What can hang from each mark
budok: venuze
nuvi: venuze
lokora: venuze
venuze: budok dakud fufak lokora
fubaz: dakud lokora risi zedu
tedi: risi
risi: fubaz
dakud: venuze
toluv: nuvi

Each row was made from one small tree. The marks that hang from a mark follow it in brackets, in alphabetical order. Every link used is in the known rows. Write each row's tree.
In the rows, 128 means zero.
Known rows
venuze(budok dakud lokora): [ 92  97 112 123 121 101 133 150 119 114 122 124 142 135 124 136  64 145
 123 108 137]
fubaz(zedu): [127 120 103 120 110 126 110 124 129 136 125 141 148 125 135 125 144 112
 121 142 121]
lokora(venuze(budok)): [115 118 180 132 128 123 109 150 129 107 112 125 138 133 130  90 121 145
 106 119 116]
lokora(venuze): [116 134 162 130 135 138 115 151 135 105 122 137 132 134 133  97 135 137
 119 130 127]
dakud(venuze(budok fufak lokora)): [ 79 133 161 133 121 120 120 147 127  69 119 123 139 134 129 103  81 135
 130 109 123]
nuvi(venuze(lokora)): [ 87 112 144 139 124 130 102 136 129  95 120 130 119 134 125 126  97 119
 128 129 136]
dakud(venuze(fufak lokora)): [ 80 149 156 131 127 139 123 149 132  64 129 131 137 134 132 109  90 126
 140 117 136]
dakud(venuze): [114 129 167 134 133 124 122 148 134 105 121 126 112 127 126 114 122 132
 127 131 116]
toluv(nuvi(venuze(budok fufak lokora))): [ 89 138 153 143 130 116  99 125 138  79 119 108 151 126 117  97  92 118
 132  97 143]
tedi(risi(fubaz(dakud(venuze(budok)) lokora))): [130  98  80 121 105  97 138 141 114 107 115 107 128 121  50 143  91 143
 127 136  94]
lokora(venuze(budok dakud fufak)): [ 76 142 177 127 147 117 121 169 130 103 123 125 151 135 129 100 103 162
 120  99 132]
risi(fubaz(dakud)): [155 113  98 131 120 133 134 159 130 135 132 121 139 132  92 140 119 120
 142 143 134]
lokora(venuze(budok fufak)): [ 95 148 184 132 134 134 111 146 134  94 120 127 155 136 133  88 124 147
 116 110 123]
toluv(nuvi(venuze(lokora))): [108 122 138 139 131 121 100 127 141  87 122 116 126 124 115 107 111 110
 129 117 144]
risi(fubaz(dakud(venuze(budok fufak)) lokora zedu)): [117 117 105 125 109 100 108 146 129 102 121 129 170 121  86 149 120 131
 132 134 103]
dakud(venuze(budok fufak)): [ 94 142 187 137 134 116 120 147 130  92 116 116 134 128 130 106 105 140
 128 109 117]
risi(fubaz(lokora(venuze(budok dakud fufak)) zedu)): [ 96 118 115 124 124  97 116 154 132  94 132 144 195 122 105 126 136 161
 114 122 129]
budok(venuze): [116 123 168 125 130 128 110 151 124 109 124 135 137 130 135 120 152 139
 125 129 130]
fubaz(dakud lokora risi): [126 123  57 110 118 114 146 116 119 122 129 111 117 115  79 188 104 143
 137 127 103]
fubaz(lokora): [125 128 106 122 130 108 133 103 125 122 127 135 132 120 117 160 131 140
 127 124 117]
toluv(nuvi(venuze)): [121 134 156 143 144 115  98 130 145 113 119 113 126 118 113 107 134 117
 129 118 135]

Which tree is each row?
[ 94 133  83 105 107 114 112 130 126  95 120 121 156 120  91 152 113 145
 121 123  89]
fubaz(dakud lokora(venuze(budok fufak)) risi zedu)
[ 72 128 114 122 127 109 135 151 120 103 130 125 155 136 127 133  63 149
 134  94 144]
venuze(budok dakud fufak lokora)
[142 110  84 119 110 120 105 153 132 113 125 148 163 125  88 146 146 130
 122 155 112]
risi(fubaz(dakud lokora(venuze) zedu))
[135 114  92 124 110 134 140 167 125 110 123 112 113 127  64 118  99 126
 138 151 114]
tedi(risi(fubaz(dakud(venuze))))
[149 103  66 126 106 106 124 110 129 123 136 147 169 115 103 153 164 125
 123 150 125]
risi(fubaz(lokora zedu))
[130 115  27 100 100 111 128 111 120 131 130 121 136 112  86 191 120 129
 131 142  95]
fubaz(dakud lokora risi zedu)
[ 95 136  59 106 115 120 139 141 126  90 140 144 176 119  80 122 138 154
 124 133 131]
tedi(risi(fubaz(lokora(venuze(dakud fufak)) zedu)))
[148 106   4 104  88 114 132 118 114 137 129 131 153 119  60 168 129 119
 131 156 107]
tedi(risi(fubaz(dakud lokora zedu)))
[106 116 130 134 113 130 126 177 129  76 124 114 152 138  95 117  70 128
 142 126 131]
risi(fubaz(dakud(venuze(budok fufak lokora))))
[ 71 129  93 107 125  96 127 133 125  88 127 125 168 113 108 145 118 169
 111 108 108]
fubaz(lokora(venuze(budok dakud fufak)) risi zedu)
[ 78 161 162 126 151 134 124 172 138 100 133 134 147 135 133 108 113 158
 134 109 143]
lokora(venuze(dakud fufak))
[106 104  72 109  92 130 120 153 128  89 123 120 121 124  97 144  75 113
 135 147 103]
fubaz(dakud(venuze(lokora)) risi zedu)
[ 67 136 144 137 143 100 106 149 138  86 123 107 152 126 112 108  74 135
 135  85 153]
toluv(nuvi(venuze(budok dakud fufak lokora)))
[118 119  63 105 106 118 115 134 129 104 123 128 138 117  88 160 126 136
 119 145  91]
fubaz(dakud lokora(venuze) risi zedu)
[ 83 145 149 121 122 148 111 154 125  73 134 139 154 139 139 115 120 135
 137 114 148]
budok(venuze(fufak lokora))
[ 80 108 139 116 130 119 120 175 121  95 130 139 137 135 130 134 102 152
 130 117 147]
budok(venuze(dakud lokora))
[141 103 114 127 110 124 110 172 136 117 123 129 145 125  94 130 129 112
 134 162 115]
risi(fubaz(dakud(venuze) zedu))
